Each row was made from one small tree. Brackets hold a mark, then the marks that hang from it, in alphabetical order. Every link used is in the known rows. Write each row's tree.
Known rows:
{vefa dobe}: [-16   4   5 -11   5 -14   7 -20  -9   3 -37  25  25  15   3 -16 -43]
{vefa {bemil {dobe lukeg rokeb} gitap}}: [ 30  36 -10   0  23  14  -2  -8  48   6   1  15  67   8  -3  11 -12]
{rokeb {dobe lukeg} {gitap bemil}}: [  4  33 -17  15 -13   4 -71   2  14  -2  -9  33  -5 -10  10   5  21]
{rokeb {gitap bemil}}: [ -3  -5  -9  -8  20   4 -38   7  -2   5  31  10  -3 -18 -31  -4  26]
{nubit {bemil {gitap vefa}}}: [ 22 -11 -11  26 -31 -17  12  -1 -26  -9  22 -27  -4  21   1 -20  -8]
{lukeg gitap}: [ 10 -25   6 -34   5  26  -5   8  -5  -2  27   2 -48   0 -16   6 -15]
{lukeg {dobe rokeb} {gitap bemil vefa}}: [-23 -10  19 -38  10   5  20  37 -17  24   5   6   4 -27  10  -3  49]
{gitap bemil {vefa {dobe rokeb}}}: [-10   1   5   1   8   6  -2  54 -10  12   0  -5  70 -40   3 -28  30]
{rokeb gitap}: [-21  -8  -7  -7   8  -7 -27 -14   4  -3  26  10 -34   0 -21   5   3]
{vefa bemil}: [ 30  -5 -21 -34  31  20 -13  21   1  28  15  20  59   3 -20 -31 -21]
{nubit {bemil {dobe rokeb} gitap}}: [ 14  -2   0  47   2 -10  47 -23  -2 -12 -28 -22  -1  27  20  12 -27]
{bemil {gitap {vefa {dobe rokeb}}}}: [ -9  28   1  14 -30 -17  -1   7  22 -16  33   3  34  18  17  -6  -5]
{bemil {dobe rokeb} {gitap vefa}}: [  0  36  31  32  -6  -9  29   3  61 -21  10 -12  31   0  28  32  -5]
{nubit bemil}: [ 16 -35 -12  12   3  -4  21 -10 -40   5 -19 -16 -16  21  -4 -20 -34]
{lukeg {gitap bemil}}: [ 28 -23   4 -34  17  37 -17  31 -11   7  31   2 -16 -17 -27  -4   7]
{lukeg {dobe rokeb} gitap}: [-37 -14  15 -39  18   0  33  -7 -10  17 -22  25 -30  14  20  13   0]
{rokeb {dobe lukeg} {gitap bemil vefa}}: [ -1  34 -10  16 -33  -3 -73  25  14  -5  14  14  -1 -33  10  -2  49]
{bemil gitap}: [ 20  20   0   0 -13  -6 -15 -10  26 -12  37  18  19  41   0  -3 -35]
{nubit {bemil gitap}}: [ 24 -12 -16  26 -17 -12  14 -16 -26  -7   6 -14  -7  38   1 -16 -28]
{dobe {lukeg {gitap bemil}} rokeb}: [-19  -7 -11 -11  24  39 -15   3  21  -8 -21   6 -24   1  -2  31   0]

Which tree is each row?
[  7 -20   4  25  11   5  36 -30 -11  -8 -52 -28 -37   5   5  21 -22]  {nubit {bemil {dobe {lukeg gitap} rokeb}}}
[-23  12 -14 -11 -15 -14 -37  -3   1   1  33  -1   0 -31 -28 -10  44]  {rokeb {gitap {vefa bemil {dobe lukeg}}}}
[ 14  -5 -12  31 -34 -23  17  -8 -30  -9  10 -23   2  20   5 -22  -8]  {nubit {bemil {gitap {vefa dobe}}}}
[-54   1   8 -20  26 -27  21 -24   1  20 -36  35   4  23  23   4  -7]  {lukeg {dobe {rokeb gitap}}}
[-48   4   3 -24  22 -24  17  -4  -2  28 -19  28  25   5  19  -6  15]  {lukeg {dobe {rokeb {gitap {vefa bemil}}}}}
[ 35 -14  21 -27  22  33  -4  21   2   3  16  -3 -13 -28 -24  10   5]  {lukeg {gitap {bemil dobe}}}
[ 24 -17  15  12 -10  -4  19 -25 -17  -8 -29 -35 -37 -12 -11   9 -11]  {nubit {bemil {dobe {lukeg {gitap vefa}}}}}
[-14  31 -15  14 -24  -8 -58 -20  20 -11 -13  32 -37   7  19  14  -1]  {rokeb {dobe lukeg} gitap}
[  1  -7 -17  39 -27 -18  29  -4 -27 -10  -1 -24   4  23  16 -16  -6]  {nubit {bemil {gitap {vefa {dobe rokeb}}}}}
[-17  15 -34 -16  22  21   2  -8   1  14 -37  23  43   0  -1  -3   0]  {vefa bemil {dobe {lukeg gitap} rokeb}}
[-44 -10 -15  16  28  14   2  33  10   1   9  -3   6 -16   9   7  30]  {dobe {rokeb {gitap bemil vefa}}}
[ 18  -1   9 -38 -13  22 -50   6  11  -6  22  -5 -25 -24 -35   7  14]  {dobe {lukeg {gitap bemil vefa}}}
[-10  34   0  11 -35 -17 -12  -4  29 -20  26   4  28  18  12   0  -3]  {bemil {gitap {vefa {dobe lukeg rokeb}}}}
[ 32  10  12  31 -31 -21  11 -30   2 -17  -7 -33  -8   6  -4   8  -9]  {nubit {bemil {dobe lukeg} {gitap vefa}}}
[  6 -24   5  34  23  -3  53 -17 -16  -1 -55 -23 -10   9  14   7 -34]  {nubit {bemil {dobe rokeb}}}
[-13 -10  32 -58 -18 -15   7   6 -18  17  20   7 -29 -16  -3  -7  23]  {lukeg dobe {gitap vefa}}
[ 30 -13  28 -27   3  28  -7  43   1   2  38 -21 -10 -51 -25   3  34]  {lukeg {gitap {bemil dobe} vefa}}
[ -4 -23   0  38  20  -7  45 -23 -16  -3 -45 -25 -23   4  10  12 -16]  {nubit {bemil {dobe {rokeb gitap}}}}
